Known rows, with every way that one mark hangs from another
W[L[D[A[B E]] G]]: [ 8.05  0.53 -2.39 -1.22 -4.92 -3.07 -0.32 -0.10 -1.79  0.41 -0.67 -1.39
  1.95 -3.77 -1.69  1.09  1.77 -0.90  1.20]
B[A F N]: [-1.96  0.75  0.83 -1.11  1.74  2.53  3.03 -1.37  4.51  3.07  1.99  0.56
  1.94  0.29 -1.89 -0.47 -1.33 -1.49 -2.47]
N[B[A[D E] F]]: [ 3.66  1.78  2.35 -0.52  0.97 -0.51  1.84 -0.64  2.56  2.61  1.38 -0.01
  3.79  2.02 -1.62  0.92 -1.77 -1.96 -2.49]
D[A[B] L[G W]]: [ 5.99  1.91 -2.51 -1.44 -7.03 -2.84 -1.49 -3.67 -1.64  2.94 -1.51 -2.87
  3.21 -2.63 -1.43  1.43 -1.80  0.51  3.77]
A[B D[L] G]: [ 1.03  0.46  1.58 -1.18 -4.42 -5.55  0.99 -0.79 -0.81  1.39 -1.38 -2.40
  4.40  1.40  0.34  1.55 -3.31 -0.66  0.26]
N[B[A[G]]]: [ 2.03  2.08  1.33 -0.49  0.38 -0.67  2.03 -0.99  2.03  4.43  0.81 -0.07
  1.31 -0.14 -1.40  0.55 -0.62 -1.23 -2.20]
A[B[F] D E G]: [ 5.28 -0.83  3.03 -0.75 -1.56 -5.92  1.19  0.52 -0.04 -0.89 -0.78 -1.46
  7.87  4.31  1.76  1.88 -3.22 -1.14 -0.38]
A[D]: [-1.31  0.57  1.35 -0.39 -0.93 -2.29  0.53 -1.38 -0.31 -0.48 -0.08 -0.96
  1.08  1.96 -1.49  0.69 -0.35 -0.35 -0.94]
B[A[D[L[W]] G] F]: [ 0.48  2.34  1.75 -1.56 -4.93 -1.81  2.60 -3.20  1.71  1.91  0.42 -1.18
  2.31  2.51 -1.07  0.13 -1.51 -1.53 -1.03]
N[B[F]]: [ 1.82  0.91  0.72  0.11  0.83  1.42  1.00  1.56  1.97  3.04  1.16  0.92
  1.76  0.25 -1.06  0.70 -3.17 -0.25 -1.76]
L[W]: [-0.34 -0.74 -1.05 -0.80 -3.05  0.95 -0.79 -2.06 -1.25 -1.14  0.47 -0.50
  0.21  0.63  0.97  1.16 -0.47  1.61  1.45]
W[L[D[A] G]]: [ 6.05  1.29 -2.72 -1.15 -5.48 -2.26  0.06 -0.58 -1.58  1.10 -0.52 -1.10
  0.01 -4.08 -2.65  0.66  2.22 -0.68  0.78]
B[A[D[L[W]] E G] F N]: [ 1.04  1.75  2.30 -1.90 -2.03 -1.44  3.67 -3.16  3.42  2.51  1.28 -0.92
  5.26  3.45 -0.61  1.13 -1.09 -2.74 -1.36]
F[B[N]]: [-2.05 -0.22  0.22 -0.92  4.50  2.36  1.39 -0.99  2.24  3.06  2.02  0.50
  0.33  0.46 -0.32  0.98 -1.14 -1.54 -1.18]
F[B[A[D E G] N]]: [ 0.04  1.07  2.15 -1.64  3.72 -0.68  2.86 -3.25  2.80  3.40  1.94 -0.51
  2.55  2.59 -0.58  1.26  0.29 -3.33 -1.95]
A[D[L] E G]: [ 4.55  1.76  2.61 -0.74 -3.88 -6.12  1.27 -1.53 -0.95 -0.34 -1.26 -1.89
  4.62  4.20  1.30  1.70  0.60 -2.56  0.89]
L[D G W]: [ 1.82 -0.44 -3.27 -1.39 -6.97 -1.05 -0.25 -2.88 -0.97  1.15  0.61 -0.92
 -1.54 -2.19 -2.50  1.37  1.11  1.22  1.44]
D[A[B[F N]] L[G]]: [ 5.01  2.23 -1.74 -1.07 -4.04 -2.18  0.00 -1.67  0.82  4.74 -1.10 -1.95
  4.01 -2.84 -2.50  0.70 -2.81 -0.71  1.99]
L[D[A[B E]] G W]: [ 6.93 -0.24 -3.44 -1.63 -6.53 -3.75 -0.99 -3.46 -1.66  1.48 -0.32 -2.06
  1.91 -2.50 -2.16  2.14  0.67  1.07  2.82]

Rows
[ 1.29 -0.21  0.16 -1.45 -5.32 -3.19 -0.65 -2.22 -1.18  0.12 -0.58 -2.59
  4.12  0.48 -1.10  1.77 -3.13  0.11  1.07] -> A[B D[L[G W]]]
[ 5.51 -0.78 -2.43 -1.63 -5.17 -3.77 -0.26 -1.91 -1.76  0.58 -0.38 -1.62
  2.46 -0.84  0.77  2.39 -0.87  1.31  2.86] -> L[D[A[B[F] E G]] W]
[ 0.64  1.44  2.87 -1.42  0.51 -1.65  4.07 -2.26  4.02  2.49  1.38 -0.33
  5.05  3.47 -1.26  0.65 -0.66 -2.70 -2.67] -> B[A[D E G] F N]
[ 2.76 -1.69  2.14 -0.91  2.16 -3.65  0.39 -0.28  0.43 -1.32  0.13 -1.53
  7.42  2.65  0.66  2.24 -2.00 -1.31 -0.49] -> A[B[N] D E]
[ 7.14  0.42 -2.44 -1.38 -4.22 -2.58  0.16 -0.20 -1.14  1.05 -0.33 -1.27
  2.27 -3.89 -1.98  1.27  1.63 -1.01  0.87] -> W[L[D[A[B[N] E]] G]]
[ 4.98  0.95 -2.09 -1.17 -4.41 -2.60  0.41  0.22 -1.94  0.48 -0.67 -0.98
  0.14 -3.13 -0.59  0.94  1.63 -0.51  0.98] -> W[L[D[A[G]]]]
[-2.43  0.92  1.37 -1.61  4.09  1.13  2.41 -3.35  3.00  3.52  2.33 -0.36
  0.93  1.29 -1.78  0.82 -0.30 -2.60 -2.32] -> F[B[A[D] N]]
[-0.02  2.18  1.45 -1.21 -2.08 -1.91  1.36 -3.53  0.90  1.00  0.16 -1.63
  0.96  0.92 -1.77 -0.06  0.89 -2.08 -0.81] -> B[A[D[L]]]
[ 4.65  2.51  1.98 -0.69 -0.92 -0.82  1.79 -1.16  2.62  3.42  1.16 -0.40
  3.90  1.45 -2.31  0.90 -1.62 -2.44 -2.06] -> N[B[A[D[L[G]] E] F]]
[ 4.15  2.14 -0.86 -1.14 -3.61 -3.29  0.85 -0.94  0.41  4.61 -1.50 -1.89
  4.26 -1.59 -0.29  1.02 -3.42 -0.57  2.12] -> D[A[B[F N] G] L]
[ 4.54  0.38 -2.30 -1.08 -5.29 -1.16  0.21  0.22 -1.30  0.15  0.00 -0.61
 -0.47 -3.51 -1.97  0.58  2.10 -0.83  0.25] -> W[L[D G]]
[ 1.01  0.11  1.09 -1.59 -5.95 -5.10  0.60 -1.78 -1.45  0.84 -1.14 -2.64
  4.52  1.70  0.84  2.08 -3.52  0.11  1.01] -> A[B D[L[W]] G]
[ 2.86  1.00 -1.96 -0.74 -2.66 -4.01  0.87 -0.84 -0.64  2.69 -0.80 -0.95
 -0.95 -2.25 -1.51  0.73  0.93  0.09  1.06] -> L[D[A[G]]]
[ 6.85 -0.04 -1.97 -1.20 -3.24 -2.61 -0.40  0.72 -2.18 -0.79 -0.62 -1.20
  1.95 -3.05  0.13  1.27  1.22 -0.75  1.46] -> W[L[D[A[B E]]]]
[ 0.62  0.79  1.51 -1.45  4.17  0.47  2.61 -2.57  2.93  3.62  1.98 -0.07
  2.03  1.63  0.14  0.96  0.49 -3.12 -1.52] -> F[B[A[E G] N]]
[ 6.96  1.42 -0.75 -1.00 -1.36 -3.45 -0.66 -1.23 -0.46  2.14 -1.44 -2.27
  5.57 -1.23  0.68  1.55 -1.38 -1.49  3.14] -> D[A[B[N] E] L]
[-0.38 -1.97  0.04 -0.62  1.67  1.02  0.69  1.76  2.00  1.23  0.78  0.12
  4.07 -0.56  0.27  0.67 -4.49  0.42 -0.81] -> A[B[F N]]
[-1.21 -0.71  1.98 -1.14 -1.12 -3.45  2.52  0.22  1.67  2.31  0.06 -1.02
  5.52  2.10 -0.67  1.50 -4.85  0.02 -1.97] -> A[B[F N] D G]
